What can hang from each mark:
K_939: K_875
K_541: K_208 K_875
K_389: K_257
K_875: K_257 K_541 K_561 K_852 K_939
K_561: K_875
K_257: K_389 K_875
K_208: K_541

Every row comes from one small tree of marks. Brackets hold a mark, then the marks that hang from it, in the order of their numbers. Every link used is in the known rows. Which tree was each row made from?
Known rows:
[K_389 [K_257 K_875]]: 3.6 -14.9 -2.2 -19.2 -3.2 -17.2 -8.1 -0.4 -4.9 1.2 -9.6 14.5 -7.8 -5.1 -0.9 11.5 4.6 0.0 -3.7 4.3 0.3 1.6 -7.4 -4.9
[K_208 [K_541 [K_875 K_561 K_852]]]: -24.5 -1.5 3.0 -12.2 -0.2 0.4 25.1 -7.1 -25.9 -7.8 3.0 -19.6 -0.3 20.7 -6.3 -17.1 4.2 11.8 -9.7 0.4 -3.7 -0.5 -6.3 13.4
[K_561 [K_875 K_257 K_541 K_852 K_939]]: -20.2 11.1 -17.4 -0.7 -3.1 1.2 11.5 19.1 -18.2 10.1 2.1 -9.5 -7.0 7.7 0.7 -36.9 5.5 -2.5 2.1 7.2 -15.4 2.3 -2.2 -2.5
[K_939 [K_875 K_561]]: -29.1 1.3 -4.6 2.8 -10.9 -7.6 13.3 1.6 -23.3 2.5 7.5 -8.0 -8.0 7.5 -2.8 -18.3 4.1 4.9 -3.7 5.8 -12.1 2.1 -7.4 6.3
[K_939 [K_875 K_257 K_561]]: -40.0 8.8 -3.3 -6.8 -10.9 -5.3 16.9 6.8 -16.7 8.8 0.8 -5.8 -13.3 6.2 7.4 10.5 1.7 5.3 -6.0 0.7 -26.2 -0.1 -2.0 5.2
[K_257 [K_875 K_939]]: -11.3 -6.2 -6.4 -17.3 -10.1 -8.0 -16.3 15.7 -12.5 9.5 -6.7 -1.9 -14.6 0.7 -12.9 -35.3 3.4 6.7 0.1 0.0 4.8 6.0 -10.4 -8.1
[K_208 [K_541 [K_875 K_561 K_939]]]: -27.4 -3.1 0.9 -2.8 -1.1 -7.6 7.2 6.7 -14.8 -0.7 4.2 -21.4 -19.3 18.8 -12.9 -36.6 7.3 23.5 -4.8 5.6 -7.5 9.4 -13.2 8.9
[K_939 [K_875 K_257 K_541 K_852]]: -6.0 7.6 -8.4 -5.7 -2.1 -1.4 13.6 10.6 -15.0 -1.5 -1.5 -6.0 3.6 2.1 5.9 1.1 1.6 -5.9 -10.8 -0.5 -23.2 -5.7 11.2 0.2
[K_541 K_208 [K_875 [K_257 K_389] K_561]]: -15.7 -7.7 3.8 -8.2 6.0 -6.1 20.7 3.7 -2.7 0.0 -2.9 -0.9 -17.2 11.8 20.2 45.2 4.4 11.2 -10.0 1.5 -20.6 13.1 -6.0 10.7
[K_875 [K_257 K_389] K_561 K_939]: -30.8 -4.9 -4.4 -1.2 -5.5 -4.1 20.4 10.6 -4.9 15.6 -2.7 -0.7 -12.5 12.4 16.0 7.5 8.9 14.8 -4.1 9.2 -25.5 8.8 -13.8 3.2
[K_541 [K_875 [K_257 K_389] K_852 K_939]]: -13.2 -9.5 0.4 -12.0 2.2 -9.2 33.0 -3.2 -8.1 4.4 -3.4 -12.0 9.3 21.9 20.4 5.7 11.0 22.1 -9.7 -3.1 -13.5 3.4 -8.3 3.5
[K_875 K_257 K_541 K_852]: 2.6 6.6 -4.7 -5.6 6.1 8.0 13.0 10.1 -4.0 -0.7 -5.7 1.9 16.0 2.0 5.9 10.0 -1.9 -8.8 -6.1 -0.8 -12.6 -3.3 13.3 -3.6
[K_257 K_389 [K_875 [K_541 K_208] K_852]]: 22.9 -17.6 -10.3 -12.9 0.4 -1.1 -10.4 14.3 -14.6 -5.2 -10.7 9.8 -9.2 -4.9 3.0 -2.1 4.2 -13.5 -10.7 7.5 -8.8 6.7 -3.3 1.8
[K_257 K_389 [K_875 K_561 K_852 K_939]]: -28.4 -18.6 -10.6 -16.4 -15.5 -6.7 18.9 8.4 -34.2 13.6 -3.5 -3.1 -2.3 16.9 1.5 -38.2 11.9 9.5 -4.4 9.9 -5.2 7.2 -23.1 1.7
[K_875 K_257 K_541]: 7.2 5.6 -3.4 1.2 9.4 4.4 -3.6 15.0 13.2 -0.8 -5.1 7.2 5.7 -6.0 6.7 22.8 -3.1 -7.5 -0.9 0.3 -12.3 2.5 15.4 -6.7
[K_541 K_208 [K_875 K_257 K_561 K_852]]: -29.0 6.1 1.9 -21.7 4.6 1.3 32.5 2.1 -28.5 1.6 -5.3 -13.1 -7.5 17.3 2.4 14.5 -2.0 8.9 -9.7 -4.5 -14.4 6.0 -3.2 10.1
[K_257 K_389 K_875]: 6.6 -19.0 -1.5 -14.3 -5.6 -7.9 -10.1 3.3 2.6 1.6 -6.4 11.9 -3.3 -3.8 10.7 12.4 7.1 -1.5 -2.6 1.5 1.2 3.3 -6.4 -3.7
[K_257 K_389 [K_875 K_561 K_852]]: -18.9 -17.7 -5.6 -18.5 -11.4 -2.8 19.6 -0.1 -28.2 5.5 -4.1 4.9 8.5 11.4 8.2 -8.7 8.7 -0.5 -5.3 6.6 -2.5 3.0 -13.9 2.5
[K_389 [K_257 [K_875 K_541 K_561 K_939]]]: -6.6 -17.1 -13.8 -2.8 -1.3 -19.4 -2.6 18.9 -17.3 4.5 -6.4 11.1 -5.9 4.2 -11.2 -31.9 7.0 2.8 0.5 20.1 -5.0 15.4 -11.2 -8.1
[K_208 [K_541 K_875]]: 1.3 -2.5 7.3 -7.9 4.7 -4.3 -4.4 -3.6 2.7 -11.1 0.8 -11.9 -11.4 5.9 -4.0 3.9 3.5 11.6 -7.7 -3.5 -1.9 0.0 0.9 7.4
[K_208 K_541]: -2.4 3.3 1.7 -3.6 -2.4 2.9 -13.9 0.9 1.6 -2.9 -1.6 -6.6 -23.9 -3.8 -6.4 0.3 1.1 1.1 -8.2 2.2 -11.7 -4.8 -1.6 7.8
[K_257 K_389 [K_875 [K_541 K_208]]]: 29.4 -19.1 -8.0 -5.7 3.5 -4.9 -26.2 20.0 2.9 -5.6 -10.0 16.2 -20.2 -12.6 3.4 12.5 4.1 -13.1 -7.0 9.0 -8.0 11.6 -1.5 -1.7
[K_257 K_389 [K_875 K_541 K_852 K_939]]: 10.5 -19.7 -13.8 -7.7 -4.1 -6.5 -0.9 16.8 -14.6 2.2 -6.2 4.3 7.3 5.5 1.1 -36.9 11.1 -1.1 -5.4 9.5 -2.2 6.9 -8.9 -6.5

Write each row's tree:
8.5 4.6 -14.2 10.1 3.3 0.6 -16.9 17.3 -7.5 -3.5 5.1 -0.1 -27.6 -7.6 -7.5 -16.8 -0.2 -16.7 3.6 11.1 -8.2 9.5 -1.5 4.4 : [K_561 [K_875 [K_541 K_208]]]
-35.2 -2.7 -5.0 -8.9 -12.5 -4.6 38.6 -4.4 -26.1 8.8 1.0 -5.3 -3.0 15.0 21.5 18.0 10.0 5.7 -12.7 4.8 -34.3 -3.5 -8.7 11.2 : [K_939 [K_875 [K_257 K_389] K_561 K_852]]
-20.7 4.8 -9.4 6.1 1.8 1.4 8.6 27.0 -5.1 10.1 -1.6 -0.8 -2.5 7.0 -2.4 -15.5 0.5 4.6 0.8 9.1 -18.5 11.2 1.6 -5.0 : [K_875 K_257 K_541 K_561 K_939]
-33.3 2.4 -7.8 -2.9 -12.9 -4.2 30.0 -4.2 -40.5 2.5 7.0 -13.8 2.0 15.9 -2.2 -30.4 4.6 3.2 -7.7 5.5 -13.1 -3.3 -10.3 9.9 : [K_939 [K_875 K_561 K_852]]
12.9 1.3 -9.6 9.0 0.5 -5.7 -17.5 16.0 -9.0 -7.7 1.4 -3.2 -27.6 -9.1 -7.8 -9.8 -0.2 -8.6 -9.0 7.0 -19.0 5.5 2.9 5.3 : [K_939 [K_875 [K_541 K_208]]]
9.2 -6.8 -5.6 6.7 -0.3 -8.8 1.2 9.3 11.2 -2.8 -0.2 7.1 -3.2 -5.5 23.4 30.8 7.4 -2.6 -9.9 4.8 -31.2 1.8 8.0 0.6 : [K_939 [K_875 [K_257 K_389] K_541]]
23.8 -20.9 -5.8 -3.3 1.2 -6.8 -17.3 14.2 10.0 -5.7 -5.3 17.4 7.4 -8.5 9.1 7.0 7.1 -9.6 -1.0 7.6 -0.2 7.6 2.4 -8.3 : [K_257 K_389 [K_875 K_541]]
-30.1 14.9 -8.1 -14.9 -7.1 3.5 19.7 1.6 -20.4 10.4 0.8 -7.6 -6.6 6.5 9.5 -1.4 3.2 -3.8 -1.3 -2.4 -12.8 -6.7 -3.5 4.1 : [K_561 [K_875 K_257 K_852]]
-3.8 -15.4 -11.8 -11.7 -0.7 -11.3 14.7 6.6 -28.1 -2.3 -6.6 13.2 13.8 6.7 -5.3 -14.8 4.8 -7.6 -4.1 15.5 -1.9 5.2 -4.9 -3.6 : [K_389 [K_257 [K_875 K_541 K_561 K_852]]]
-19.5 -1.3 -0.5 -9.8 4.0 -1.6 28.8 -3.5 -34.3 -4.7 1.1 -14.8 -3.5 20.1 -6.4 -13.1 0.5 8.8 -7.9 0.4 -1.4 7.7 -8.6 12.6 : [K_541 K_208 [K_875 K_561 K_852]]
-30.0 1.9 -13.2 -6.1 -10.1 -3.8 23.3 4.7 -17.3 16.5 2.2 -8.5 -15.6 13.3 17.4 -14.8 14.2 7.5 -3.3 6.1 -22.8 -0.3 -17.2 6.4 : [K_561 [K_875 [K_257 K_389] K_852 K_939]]
-0.5 -3.7 -6.2 5.5 7.9 3.0 3.6 18.9 2.7 1.5 -6.2 11.4 -19.0 -1.7 15.8 39.4 1.2 -6.3 -6.5 12.5 -31.9 12.9 1.3 6.1 : [K_875 [K_257 K_389] [K_541 K_208] K_561]
-7.4 0.2 -13.0 13.3 3.6 0.3 -4.3 25.9 -17.9 3.3 0.0 -4.5 -25.7 5.1 -17.3 -38.3 -0.2 0.6 -0.5 16.3 -13.9 17.5 -8.6 4.0 : [K_875 [K_541 K_208] K_561 K_939]
-11.5 1.9 -13.6 4.5 -3.4 -0.9 12.8 9.9 -39.9 -4.3 3.4 -9.7 -15.7 5.7 -11.8 -29.8 0.9 -7.9 -11.3 12.2 -21.9 5.6 -4.3 12.5 : [K_939 [K_875 [K_541 K_208] K_561 K_852]]
-4.0 -7.8 -8.8 -6.4 -1.1 -1.2 -7.6 20.9 -11.5 -1.0 -2.8 9.9 7.6 -1.4 -9.1 -18.2 0.2 -10.0 3.1 7.3 6.1 10.5 3.6 -8.9 : [K_257 [K_875 K_541 K_561]]
-4.1 10.0 -11.0 2.9 3.9 1.1 -5.2 17.5 3.6 2.5 2.1 3.8 -6.6 -5.2 7.8 5.9 1.1 -12.3 5.5 3.8 -12.8 3.0 8.6 -4.9 : [K_561 [K_875 K_257 K_541]]
-5.5 6.2 -21.2 6.9 -1.3 0.8 -2.0 19.9 -30.8 3.8 3.8 -13.2 -28.1 5.1 -15.4 -60.2 4.8 -6.9 0.3 13.9 -11.6 9.0 -12.4 7.5 : [K_561 [K_875 [K_541 K_208] K_852 K_939]]
-24.4 1.1 -10.2 -0.3 -8.8 -8.4 5.9 9.7 -0.4 16.3 2.6 -2.9 -24.9 6.1 18.9 -1.7 13.1 8.5 1.3 8.1 -22.3 5.0 -15.3 3.1 : [K_561 [K_875 [K_257 K_389] K_939]]
-26.4 -5.9 -1.4 2.2 1.4 -10.9 21.2 5.7 -15.6 1.8 5.7 -14.6 3.8 22.5 -6.7 -35.7 5.9 22.7 2.6 3.2 5.0 13.8 -11.8 0.8 : [K_541 [K_875 K_561 K_939]]
-19.7 -3.0 6.0 -5.2 1.9 -3.8 8.0 -1.8 -9.6 -7.7 3.9 -12.9 -9.8 13.3 -4.5 -4.6 3.7 12.7 -6.6 2.3 -3.0 4.8 -4.3 9.6 : [K_208 [K_541 [K_875 K_561]]]
19.5 -4.4 -4.3 3.0 9.0 1.3 -9.6 16.5 15.4 -2.0 -8.7 12.3 -19.9 -9.1 17.6 46.1 0.8 -8.2 -8.4 7.0 -29.0 7.7 5.7 3.4 : [K_875 [K_257 K_389] [K_541 K_208]]
-34.6 7.7 5.0 -22.6 0.7 2.7 28.5 -1.9 -19.6 -1.4 -3.3 -16.9 -3.3 19.2 3.5 9.7 2.0 12.5 -12.7 -4.7 -17.5 -2.2 -0.5 11.2 : [K_208 [K_541 [K_875 K_257 K_561 K_852]]]
3.8 6.9 -16.2 3.3 2.2 4.5 -0.8 12.7 -24.8 -3.2 4.5 -5.8 -19.6 -1.0 -8.4 -31.1 1.3 -16.3 -0.9 10.6 -9.0 4.3 -3.6 8.5 : [K_561 [K_875 [K_541 K_208] K_852]]
-20.4 2.2 -7.7 -9.6 -6.7 -0.4 24.0 -2.7 -11.6 8.9 1.6 -1.7 -5.4 8.1 25.1 15.1 10.2 -2.5 -2.9 3.7 -19.7 -4.5 -8.6 7.5 : [K_561 [K_875 [K_257 K_389] K_852]]
2.8 0.4 -8.4 9.9 6.6 4.6 -3.5 17.6 -12.7 -4.2 -0.2 3.5 -15.0 -0.5 -10.1 -7.7 -3.7 -8.9 -1.7 12.7 -11.1 13.3 0.2 4.5 : [K_875 [K_541 K_208] K_561]
-17.3 -7.0 -16.0 -9.6 -6.6 -1.9 7.0 22.4 -34.7 6.1 -4.0 -4.0 6.9 12.0 -17.9 -63.7 3.9 -1.1 -0.5 10.8 2.2 9.9 -7.4 -6.3 : [K_257 [K_875 K_541 K_561 K_852 K_939]]
-1.8 -13.8 -5.6 -25.8 -5.7 -13.8 7.3 -6.9 -22.1 1.0 -10.0 8.6 1.9 2.7 -2.1 -2.3 5.0 -1.3 -8.0 3.8 0.2 -3.6 -9.3 -2.0 : [K_389 [K_257 [K_875 K_852]]]
-26.5 -3.1 -4.8 -7.7 0.2 -4.1 27.0 4.9 -41.4 1.8 1.2 -22.1 -12.9 25.2 -13.9 -44.9 3.6 18.6 -6.7 3.6 -4.5 12.2 -17.7 11.8 : [K_541 K_208 [K_875 K_561 K_852 K_939]]
18.9 -6.1 -8.0 -12.2 3.2 -0.8 -32.2 24.8 -6.0 -4.4 -9.2 9.5 -21.8 -12.9 -13.7 -5.0 -3.5 -14.6 -2.6 2.7 -2.0 10.0 3.8 -5.4 : [K_257 [K_875 [K_541 K_208]]]
6.5 -16.5 -14.7 -10.8 -1.3 -16.1 1.0 11.7 -21.9 1.3 -9.9 7.4 1.5 4.4 -10.2 -36.8 7.5 0.5 -5.1 13.0 -3.0 6.1 -8.7 -7.6 : [K_389 [K_257 [K_875 K_541 K_852 K_939]]]
-12.6 -6.7 -9.7 11.6 2.7 -2.6 13.8 21.4 3.3 8.6 -2.3 5.4 -2.8 8.3 14.5 3.2 7.9 6.0 -2.3 15.1 -24.8 13.4 -4.4 -1.1 : [K_875 [K_257 K_389] K_541 K_561 K_939]
4.6 -5.7 -15.6 -15.6 -2.5 -0.7 -17.0 27.2 -28.7 2.8 -9.9 -4.4 -22.6 -0.3 -21.6 -48.6 0.6 -5.5 -6.1 5.2 -4.2 9.0 -7.0 -3.4 : [K_257 [K_875 [K_541 K_208] K_852 K_939]]
0.8 -1.5 1.4 -13.3 6.0 -2.3 15.6 -5.0 -22.3 -8.4 -2.2 -14.1 -4.3 12.5 -4.2 -5.3 0.1 6.3 -9.2 -5.2 1.2 3.2 -4.3 9.8 : [K_541 K_208 [K_875 K_852]]
-1.3 -6.8 3.5 -18.6 5.9 -3.5 23.4 -4.6 -7.9 -3.2 -7.7 -6.7 -8.3 11.3 21.6 40.4 5.5 10.0 -15.7 -5.5 -19.3 2.9 -3.4 11.4 : [K_541 K_208 [K_875 [K_257 K_389] K_852]]
1.7 8.6 -7.1 -2.0 0.6 -1.8 -13.4 20.3 -3.0 -1.2 -4.7 -1.2 -32.1 -11.4 1.2 18.6 -2.8 -6.5 -12.1 0.7 -32.6 3.1 9.4 4.1 : [K_939 [K_875 K_257 [K_541 K_208]]]
